In the rows, zero is written as 128.
Known rows, with every step that occurs:
s-j: [151 134 117 120 137 137 154 125 139 135 128 130 123 121 177 121 115 148
 164 123 132 145 142 144 119 135 110 127 140 122 139 114 139 124 122  97
 130 116 125 144  89 143 118 142 141  82 130 130]
t-y-w: [132 136 117 142 133 147 146 134 131 100 115 133 140 137 177 179 120 150
 167 116 134 113 127 111 110 151 149 113 173 120 168 155  80 134 125 106
 115 129 134 118 167 119 124 126 125  86 123 122]
c-x-g-k: [128 131 100 118 129 127 103 128 138 133 123 129 131 128  99  62 140 102
 116 115 124 115 115 165 136  99 161 131 121 128 211 111  98 130 112 159
 150 145 159 130 120 127 122 134 136 154 125 125]
j-f: [117 116 150 122 131 105 133 133 122 124 130 141 113 167 165  93 115 130
 141 112 133 144 110 128 129 126 102 135 130 121  66 116 133 115 147 133
 136 161 108 105 144 124 137 144 104  88 128 139]
g-w: [136 122 112 118 139 125 143 121 137 115 135 129 121 111 202 111 132 127
 109 118 139 110 126 127 142 174 126 127 108 129  55 133 162 135 116 136
 119 118 130 125 140 129 119 133 103 123 132 132]
f-v-u-h: [145 129 145 117 123 134 135 121 125 118 130 124 131 149 111 116 133 150
 110 163 117 116 123 122 100 187 104 132 106 144  94 116 164 127 144 118
 130 140 158 154 150 113 122 112 149 198 126 127]
v-f-j: [119 121  96 128 126 125 187 127 127 123 120 182 135 160 140 113 114 138
 137 141 125  89 159 135 136 147  98 134 134 137  99 101 160 110 150 120
 140 131 148 116 135 136 156 140 107 142 132 135]
c-x: [116 127 111  92 140 124 108 105 127 104 134 120 126 134 133  62 127 130
 137 113 123 151 132 160 131 121 141 127 134 143 152 106  98 119 123 128
 145 138 128 123 126 116 117 130 135 133 126 129]
z-t: [147 130 147 130 134 121  94 121 133 120 126 101 129 125 190 137 127 157
 118 103 120 160 120 128 147 109 107 135 130 135  59 128 131 121 140  89
 133 119  94 121 107 135 125 133 117 112 125 125]
z-t-y-w-g: [158 135 135 165 139 144  96 155 132 120 110 121 149 128 170 203 131 168
 164  86 142 133 151 112 112 141 136 116 163 129  72 158  57 127 111  86
 112 102  91 122 153 115 127 110 124 117 122 107]
w-y-t-z: [ 98 133 119 119 131 110 151  96 133 131 117 142 100 179 182 143 129 142
 113 146 153 171 103 127 163 206  95 145 108 138 146 106 122 142 139 135
 118 100 102 115  87 128 130 142 145  94 107 137]
k-l-u: [155 133 144  88 109 130  95 109 129 132 134  89 137  98 108 123 101 145
 128 136 104 154 123 138 106  93 123 127 147 132 165 107 103 115 140 107
 145 122  98 108 100 128 133 144 130 135 122 126]
y-w-g-x-c: [124 136 107 174 144 111 120 143 124 134 113 119 149 155 150 175 145  89
 136 117 140 169 113 115  97 129 174 129 144 126  93 166 113 129 124 138
 103 107  99 141 112 111 129 135 150 129 132 109]
m-v-u-l: [ 97 127 160 201 119 126 124 141 116 104 138 126 118 144 127 167 138 147
 125 129 122  96 125 129 137 128 127 139 146 138 151 131 130 119 140 122
 122 118 161 152 119 140  97 139 131 109 154 123]
t-z-b: [122 125 110 101 133 130 115 115 138 100 110 107 116 161 218 130 122 142
 154 142 133 125 127 122 129 121 126 115  99 133 152 134 120 143 140 124
 128 119  89 107  71  94  97 164 121 118 119 143]
h-u-l: [116 132 157 145 134 123 150 129 114 110 141 160 108  76 137 117 142 108
 135 142 110 148 132 127 161 120 115 148 146 146  87 160 153 125 131 132
 101 129 130 143  96 131 118 118 136 114 117 127]
t-z: [113 126 136 122 133 111 135  98 136  97 110 126 116 161 178 115 118 130
 132 135 133 134 100 130 143 124 113 115 108 140 117 144 132 139 132 139
 132 116 108 105 102 117 110 154 125  98 116 139]
t-y-w-g-x: [143 134 109 178 138 131 147 158 131 129 112 134 146 154 148 203 135 122
 181 104 142 126 129 106  99 176 169 122 173 122 131 163  77 132 128 115
 109 100 116 123 161  99 130 123 138 140 125 108]
g-k-l-u-v: [161 128 125  84 106 131 126 109 130 148 129 103 139  87  74 123 106 107
 118 149  92 124 136 115 127  54 153 132 122 123 191 108 109 120 130 127
 156 142 134 114 111 137 146 131 130 150 118 126]
w-g-k-l-u-v-m: [163 127 129 111  99 132 108 137 118 172 137 116 144  84  64 139 112 105
 143 135 122 121 152 109 123  99 155 125 120 122 123 117 111 118 117 176
 147 133 107 126 133 132 145 118 139 177 116 128]
m-v: [101 128 141 171 119 128 123 123 134 112 130 105 127 177 196 148 121 136
 120 115 135 109 111 140 130 129 132 123 132 117 152 126 118 120 142 127
 132 128 131 137 141 124 108 141 116 111 147 134]
v-f: [110 121 121 146 125 107 151 125 124 126 127 143 121 177 132 133 115 121
 138 134 128 127 142 128 127 148 109 127 151 136 123 100 136 114 143 128
 129 138 127 104 119 122 141 148 119 130 131 135]
u-l-k-g: [101 126 149  96 136 129 103 116 118 123 128 113 129  71  84  97 139 127
 111 107 113 142 120 133 146  95 131 121 108 121 122 166 149 139 114 121
 126 133 120 145 111 154 127 115 114  94 136 142]
e-v-f-j: [106 127  86 161 123 145 184 105 135 116 122 187 137 159 157 138  96 134
 139 140 112 108 134 140 147 116  84 136 114 135 125 101 161 115 130 103
 131 149 163 104 136 143 153 138  97 171 140 126]
t-y-w-g-k-l: [164 133 110 165 116 128 137 149 131 127 110 128 147 142 103 226 114 131
 172 104 144 125 141 104 111 145 179 111 179 112 155 158  25 130 114 125
 120 106 122 133 161 114 129 111 141 111 121 109]
f-v-u: [148 131 139 149 126 130 139 132 128 112 129 120 129 132 119 132 125 163
 121 164 128 106 104 121 114 157 100 126 132 162 101 130 143 128 144 124
 125 129 143 138 143 115 118 128 150 154 136 126]
m-v-f-j-s: [ 76 123 131 172 119 139 176 136 130  92 119 149 125 212 188 142 117 131
 130 145 143  61 158 141 115 113 109 113 151 120 157  94 145 101 154 102
 156 147 154 126 180 119 134 139  98 105 149 125]
m-v-u-l-k-g: [ 83 123 159 177 121 139  90 137 120 112 140 109 125 130  78 156 145 150
  95 108 123  90 133 127 148  93 138 121 126 124 168 150 114 137 116 120
 119 120 153 146 140 145  98 118 127  93 158 133]
h-u-l-k-g-x: [106 127 144 132 144 126 114 130 122 131 143 137 116  81  80 112 162  82
 107 118 109 161 127 111 168  89 143 142 125 123 109 181 169 145 126 118
 100 131 125 131 113 121 124 114 139 116 121 130]
u-v-f: [103 120 134 109 139 125 170 127 115 132 132 155 124 130 105 116 125 106
 145 161 124 108 152 129 116 111 122 129 123 127 119  95 157 109 136 131
 134 145 141 110 119 131 151 133 101 163 128 133]
h-u-v-f-j-s: [ 99 125 135 117 141 158 213 138 114 107 129 192 111 118 130 112 137 102
 141 185 122  81 192 129 128  80 108 125 141 135 117 111 171 109 139 113
 128 147 158 113 162 120 149 105 116 137 116 122]
t-y-w-g: [138 136 117 164 134 145 146 154 127 118 111 136 147 146 150 204 124 146
 182 105 146 113 143 117  94 172 151 107 173 126 128 163  51 130 113 125
 107  98 113 126 172 114 125 111 134 122 125 117]
f-v-u-l-k-g: [131 127 160 130 135 136 108 135 120 117 132 115 133  78  46 111 139 154
 105 148 120 112 106 118 126 114 112 120 111 151 115 165 153 141 119 119
 121 138 147 149 139 133 123 109 142 137 144 131]
k-g-x-c: [112 131 129 156 136 125 104 117 149 138 136 105 136 131 133  91 148  70
 112 108 124 170 103 102 114  36 141 123 115 116 124 159 159 142 128 110
 116 136 132 121  98 129 108 154 134 122 125 127]
y-w-g: [133 134 109 141 137 121 132 143 117 124 112 125 141 171 160 180 119 129
 146 113 147 144 123 134 105 168 151 116 164 136 121 161  92 128 112 160
 110 102  90 151 138 120 138 106 129 128 138 124]
s-j-f-v: [153 123 148 110 147 126 147 147 139 133 127 145 117 132 164  81 110 136
 168 139 147 147 115 138  95 133  89 132 128 121  86 107 153 113 135 101
 134 162 128 137 125 114 139 143 127  83 135 132]
w-g-k-l-u-h: [160 129 120 113  98 119 114 122 130 165 120 103 148 137  66 145 116 103
 126 120 101 142 158 125 105 136 143 122 123 120 128 111  82 120 114 143
 147 105 111 140 125 122 139 104 147 204 113 123]
j-f-v-u: [136 118 167 141 131 111 129 151 122 119 132 142 116 162 114 103 122 147
 131 146 137 116 100 116 110 142  91 135 131 146  64 115 140 117 149 131
 131 167 134 113 164 108 136 137 129 120 136 130]
y-t: [105 130 126 105 125 114 122 108 129 154 126 128 109 112 164 134 130 129
 115 124 135 155  86 127 143 180 127 134 132 128 118 125 136 131 138 128
 120 134 131 123 108 130 135 139 148 118 130 128]
s-j-f-v-u-h: [153 122 152 106 137 134 142 151 130 139 131 152 117 151 118  87 124 144
 154 147 132 136 148 131  88 157  85 138 116 113  82  87 161 115 133  97
 136 161 159 150 132 116 132 126 142 130 130 126]
l-k: [118 126 125 102 132 128 124 106 123 126 120 102 134 121 126 131 128 163
 107 112 118 126 121 140 150 143 125 120 107 118 108 129 125 136 137 115
 132 127 107 109 145 136 128 126 133  90 126 143]
w-g-k-l-u-v: [164 128 128 118 110 128 127 134 124 171 126 110 147  95  53 150 114 103
 141 137 108 125 154 129 107  88 152 117 123 130 141 120  75 117 112 147
 143 105 113 126 119 131 146 111 139 190 120 121]
v-m: [125 127 132 109 111 126 117 119 119 125 145 128 121 124 188 112 115 144
 139 116 141 139 111 112 155 151 117 135 137 125  96 131 178 127 151 161
 133 162 113 125 142 135 122 146 126 100 120 146]
c-x-g: [116 133 118 106 143 133  88 127 132 122 131 128 130 115 115  58 138 123
 131 119 134 131 112 180 114 112 141 130 126 133 193 108 112 125 120 141
 143 134 138 127 117 127 118 132 126 164 127 125]
j-s: [110 135 152 119 128 130 155 113 123  96 121 104 109 160 189 132 121 134
 142 138 133 131 121 134 102 111 114 106 158 134 142 124 143 120 143 102
 149 147 110 120 153 123 117 124 123  81 124 123]

Rows:
[159 125 119 127 104 102 133 110 133 132 128 108 124 134 113 149 109 115
 122 121 117 145 112 112 158 105 153 127 143 114 148 127  99 126 145 132
 147 135 125 134 112 135 129 139 135 104 119 128]	g-k-l
[115 126 147 109 127 151 146 130 111 129 156 163 111  75 154 105 140 108
 136 153 128 127 151 111 161 105 128 141 124 123  95 135 183 127 137 167
 111 155 136 118 144 127 126 116 132 133 106 140]	h-u-v-m
[122 134 121 111 127 147 196 118 126  94 114 148 124 141 202 109 116 158
 141 143 129  94 140 142 118 115 102 115 135 136 114 128 169 115 153  96
 156 135 132 134 169 139 133 119 112  95 128 126]	f-j-s
[110 125 124  96 128 139 103 110 133 132 128  94 136 123 111 111 129 145
  99  94 124 128 123 130 144  95 130  99 107 111 140 151 124 149 113 125
 126 126 108 119 151 140 124 114 123  94 131 148]	l-k-g
[123 124 105  97 141 141 126 115 138 127 137 109 129 137 145 116 142 143
  79  99 149 131 155 129 157 153 118 114  83 108 114 133 136 155  99 128
 111 106 105 124 163 142 124 102 105  91 126 149]	l-k-g-w-y
[130 128 102 120 136 140 143 124 145 123 144 121 121 157 193 108 134 124
 105 111 159 139 147 123 141 147 104 122 107 123 130 135 146 148 100 146
 107 104 112 140 139 144 117 110  93 118 125 146]	k-g-w-y
[160 122 147 135 141 127 142 159 133 135 132 148 114 140 119 101 117 158
 162 146 141 125 134 127  99 139  88 133 138 132  88  96 143 116 133  98
 130 152 144 133 127 117 129 139 143  88 139 126]	s-j-f-v-u
[116 124 113 101 134 126  99 114 136 142 132  94 137 142 106 118 142 114
  96  94 121 146 109 118 144  97 150 118 108 110 149 152 150 149 132 114
 127 128 111 111 143 123 130 127 130 120 132 139]	l-k-g-x
[110 136 114 130 127 116 152 111 127 147 131 137 105 161 180 154 132 155
 119 136 149 175 115 135 154 218  92 153 132 130 146  94 122 130 146 126
 116 111 112 132 102 141 137 128 146 101 115 135]	w-y-t
[118 125 149 144 128 118 124 129 104 119 132 130 121  83  53 155 145 170
 114 128 103 108 135 125 159 145 124 139 126 144  97 135 138 133 130 114
 122 116 139 131 114 154 120 121 146  95 136 128]	v-u-l-k
[131 123 112 104 138 137 116 124 147 123 142 117 124 120 176  92 133 107
 102 100 146 120 125 117 129 117 128 103 108 120 102 160 160 150  96 147
 112 120 130 138 144 134 113 120  95 127 137 139]	k-g-w
[110 124 132 108 146 132 124 124 123 118 137 124 123  85 115 106 148 135
  93 113 138 144 148 132 160 153 116 134  88 116  97 149 154 146 102 127
 110 112 115 151 123 156 129 102  98  92 131 144]	u-l-k-g-w-y
[123 127 107  92 150 139  91 136 140 118 135 138 126  93 136  38 151 114
 112 115 144 108 118 177 118 139 150 128 102 123 144 106 126 132 101 148
 133 125 148 129 131 121 113 130 109 166 132 122]	c-x-g-w
[138 134  98 150 140 105 136 147 120 138 114 123 142 189 155 182 130  99
 148 114 141 163 109 122 107 173 173 133 163 130 120 164 121 130 131 152
 111 103  91 146 128 105 145 122 136 148 137 115]	y-w-g-x
[111 127 103 109 136 134 129 120 146 148 143 128 110 136 182 114 141 117
  92 111 165 154 128 121 149 174 109 126 109 118 130 129 145 152  98 146
 101 108 126 139 135 139 125 114 112 120 129 138]	k-g-w-y-t
[144 133  89 155 122 113 150 140 122 134 104 126 144 183 145 185 118 104
 134 110 138 128 128 114 126 156 170 116 158 132 133 166  85 135 104 173
 119 115 109 157 147 122 144 105 141 120 136 123]	y-w-g-k
[127 127 129 126 117 130 137 114 117 123 134 131 122 167 107 138 139 151
 117 132 104 118 151 121 126 174 113 134 126 132 107 101 144 128 138 127
 127 120 156 138 133 138 112 114 146 171 122 129]	v-u-h
[169 130 118 143 100 116 117 129 132 167 122  99 145 126  75 159 108 117
 135 119 111 131 145 127 113 112 141 119 140 134 136 122  66 122 116 143
 142 101  99 128 118 124 135 121 150 165 124 121]	w-g-k-l-u
[166 125 115 159 109 102 135 131 129 154 124 114 132 143  87 174 116 113
 142 111 132 149 130 125 133 132 152 119 138 124 106 136  67 122 126 152
 137 101 102 142 116 132 128 117 146 147 121 122]	w-g-k-l
[146 132 149  56 106 133  86  97 124 135 134  95 141 112  99 107 108 126
 119 135  94 165 143 141  96 113 122 130 125 114 158  94 122 114 142 106
 151 131 115 122 109 128 137 128 126 183 113 128]	k-l-u-h
[115 131 129 172 138 110 125 116 138 130 131 117 131 124 157 117 150  84
 118 126 118 167  96 109 119  90 143 146 114 121  70 136 165 126 157 101
 122 134 132 109  86 121 112 173 148 118 121 117]	g-x-c
[135 128 160 139 134 124 123 134 113 108 125 124 130  75  60 131 138 166
 110 159 115 110 105 121 133 158 111 135 112 155  87 146 154 130 139 113
 123 136 142 144 132 128 126 116 148 132 138 126]	f-v-u-l-k
[148 134 111  82 114 132  59 122 139 143 128 105 142  94  49  57 122 106
 115 126 107 128 123 167 116  60 166 133 132 128 252  91  74 125 109 142
 160 140 145 118 107 124 130 137 141 172 122 117]	c-x-g-k-l-u
[167 136 110 145 109 143 116 147 136 138 110 112 158 124  95 203 108 132
 169 114 126 113 157 107  93 119 172 109 178 123 188 150  18 129 102 117
 127 106 119 114 163 110 136 114 145 127 123 109]	t-y-w-g-k-l-u
[116 125 142  89 127 144 140 121 111 131 148 140 122  82 158  99 125 127
 142 143 133 127 126 114 142 115 133 134 106 116 106 125 191 120 146 165
 138 165 129 125 141 143 135 130 110 138 118 146]	u-v-m
[ 92 127 133 106 130 108 115  93 137 136 111 136 102 132 169 128 129 119
 112 133 141 148  75 119 151 166 125 126 113 136 114 135 132 144 132 136
 121 122 125 103  88 113 125 154 150 104 123 130]	y-t-z
[140 127 102 131 140 127 172 123 135 113 139 137 117 153 217 132 134 143
 112 129 153 132 146 132 151 210 100 143 104 129  82 105 150 135 125 136
 112 100 106 132 136 137 122 123 102 107 119 137]	g-w-y
[158 135 108  97 117 134 117 139 116 151 113 108 158 119  78 177 108  98
 137 138 121 133 149 120 100  93 182 118 146 126 190 140  72 123 103 163
 131 115 108 142 133 122 160 100 134 157 133 115]	y-w-g-k-l-u-v
[158 129 125  79  92 125 111  99 134 146 125  94 141 128  89 122 107 101
 104 131  85 142 140 116 124 103 146 132 122 110 173 101 113 123 133 118
 155 145 136 129 117 131 139 127 138 168 112 128]	g-k-l-u-h
[181 131 128 165 123 129  90 149 136 129 110 109 148 122 118 226 122 150
 157  84 136 146 151 101 132 116 164 122 169 115 101 156  28 126 115  91
 122 104  96 129 143 116 132 111 132 108 117 102]	z-t-y-w-g-k-l
[113 125 148 137 129 132 108 129 113 125 138 123 123  89  36 136 144 155
 109 114 109 115 138 121 152 105 124 125 125 139 130 152 136 144 112 120
 114 119 144 139 118 156 113 115 139 100 140 132]	v-u-l-k-g
[130 136 116 201 143 135 135 151 136 126 115 136 151 131 135 198 146 108
 170 107 142 136 133 102  86 127 171 118 154 118 102 166  68 132 123 103
 101 108 128 114 142 104 116 136 149 117 120 102]	t-y-w-g-x-c
[127 129 152 162 126 116 138 132 108 114 137 142 114 102  91 145 136 154
 138 140 106 120 130 120 142 143 114 145 147 159 100 136 145 125 132 124
 120 120 149 142  94 151 111 132 142 114 135 121]	v-u-l
[130 119 163 118 138 105 131 140 127 117 126 136 121 148 154  74 114 129
 136 139 141 138  84 128 104 136  93 132 118 133  51 125 148 113 156 132
 139 179 115 118 157 103 148 139 109 116 131 137]	j-f-v
[142 130 110 102 122 119  81 124 138 133 128 120 127 112  61  79 129 103
 122 117 125 144 109 164 132  90 172 131 129 114 225 101  76 125 123 149
 157 141 148 135 109 125 122 132 135 149 122 120]	c-x-g-k-l
[111 122 120 122 139 152 201 136 118 124 137 207 123 104 113 105 137 103
 134 175 116  83 185 127 151 100 110 139 124 136  98 116 165 113 136 132
 117 132 165 116 139 128 154 112 118 163 115 130]	h-u-v-f-j
[ 89 125 162 185 122 129 111 135 112 107 131 116 123 129  90 170 144 163
 103 121 118  87 130 132 155 131 136 133 125 127 141 131 117 126 134 112
 124 118 150 138 135 141 103 130 135  89 154 128]	m-v-u-l-k
[ 85 120 135 186 121 115 132 132 131 113 130 129 126 208 162 158 120 114
 122 126 140  98 138 134 124 134 124 125 147 121 156 100 116 109 144 125
 133 137 138 116 144 119 124 154 109 121 149 133]	m-v-f
[138 133 110 142 140 136 144 149 139 133 135 146 121 132 187 112 145 131
 106 135 163 110 115 160 134 191 107 143  97 116 130 109 158 138 123 155
 116  98 122 139 120 147 123 128  97 146 121 132]	x-g-w-y
[125 128 116 127 131 119 123 120 141 141 138 106 128 161 146 106 133  86
 126 105 128 162 104 109 128  91 139 125 132 122 154 155 168 141 134 125
 127 132 123 125 117 121 124 140 122 149 129 136]	k-g-x
[108 130 117 124 143 126 124 130 146 141 117 161 103 122 183 118 152 120
  91 143 174 122  90 153 149 210 108 141  79 115 139 113 156 153 114 160
 107  95 126 121  99 133 124 142 115 136 116 126]	x-g-w-y-t-z
[116 124 140 144 132 117 110 134 115 134 136 120 122 104  34 131 154 127
 107 114 104 131 125 109 155 104 144 141 129 137 130 152 165 144 126 112
 116 120 147 132 108 138 119 126 145 122 140 125]	v-u-l-k-g-x
[ 94 119 115 173 118 132 167 134 135 109 122 162 136 195 169 141 115 133
 123 133 134  64 148 140 137 134 113 130 132 121 137  99 136 105 154 119
 141 130 158 127 156 127 138 147 101 130 149 135]	m-v-f-j
[126 132 142  59 114 162 111 120 114 143 143 121 141  63 140  80 116 131
 135 153 106 113 144 116 117  88 119 134 110 134 155 107 183 119 130 156
 143 164 126 103 143 138 146 135 117 159 117 143]	l-u-v-m
[143 132 165 151 133 124 136 138 116 109 131 134 125  89  95 124 132 153
 128 170 118 119 102 120 118 154 105 140 131 167  92 146 165 123 144 121
 123 137 151 156 113 128 122 126 143 146 138 121]	f-v-u-l
[152 133 138  83  97 147  85 141 127 170 137 123 138  51  68  91 119 103
 116 151 118 105 114 127 129  60 155 137 113 100 220 108 159 127 135 172
 154 164 141 120 117 149 147 142 120 169 115 129]	x-g-k-l-u-v-m
[ 97 128  97  93 154 130  94 119 146 125 126 156 105 125 143  63 157 111
  97 132 167 139 107 174 142 188 133 142  81 127 167  91 115 147  97 158
 123 109 137 117 101 113 118 136 124 148 118 121]	c-x-g-w-y-t-z
[154 123 166 139 146 124 141 163 122 129 135 161 110  97 102  93 122 148
 172 151 134 136 128 128 100 131  90 145 136 139  81 111 159 112 130  95
 127 159 148 153  97 128 134 139 136  86 142 122]	s-j-f-v-u-l
[ 97 129 130 161 126 150 109 108 124 120 138 130 125  95  63 153 123 151
 114 115  99 131 116 125 159  67 107 128 106 139 153 152 138 148  93 105
 108 140 160 126 123 158 113 111 126 131 147 122]	e-v-u-l-k-g
[141 128 127 105 107 134 112 144 131 173 122 132 140  89  27 110 118  83
 116 163 109  92 135 141 108  56 147 130 126 110 232  86 128 117 128 149
 154 151 157 109  98 140 159 142 115 191 123 121]	x-g-k-l-u-v-f
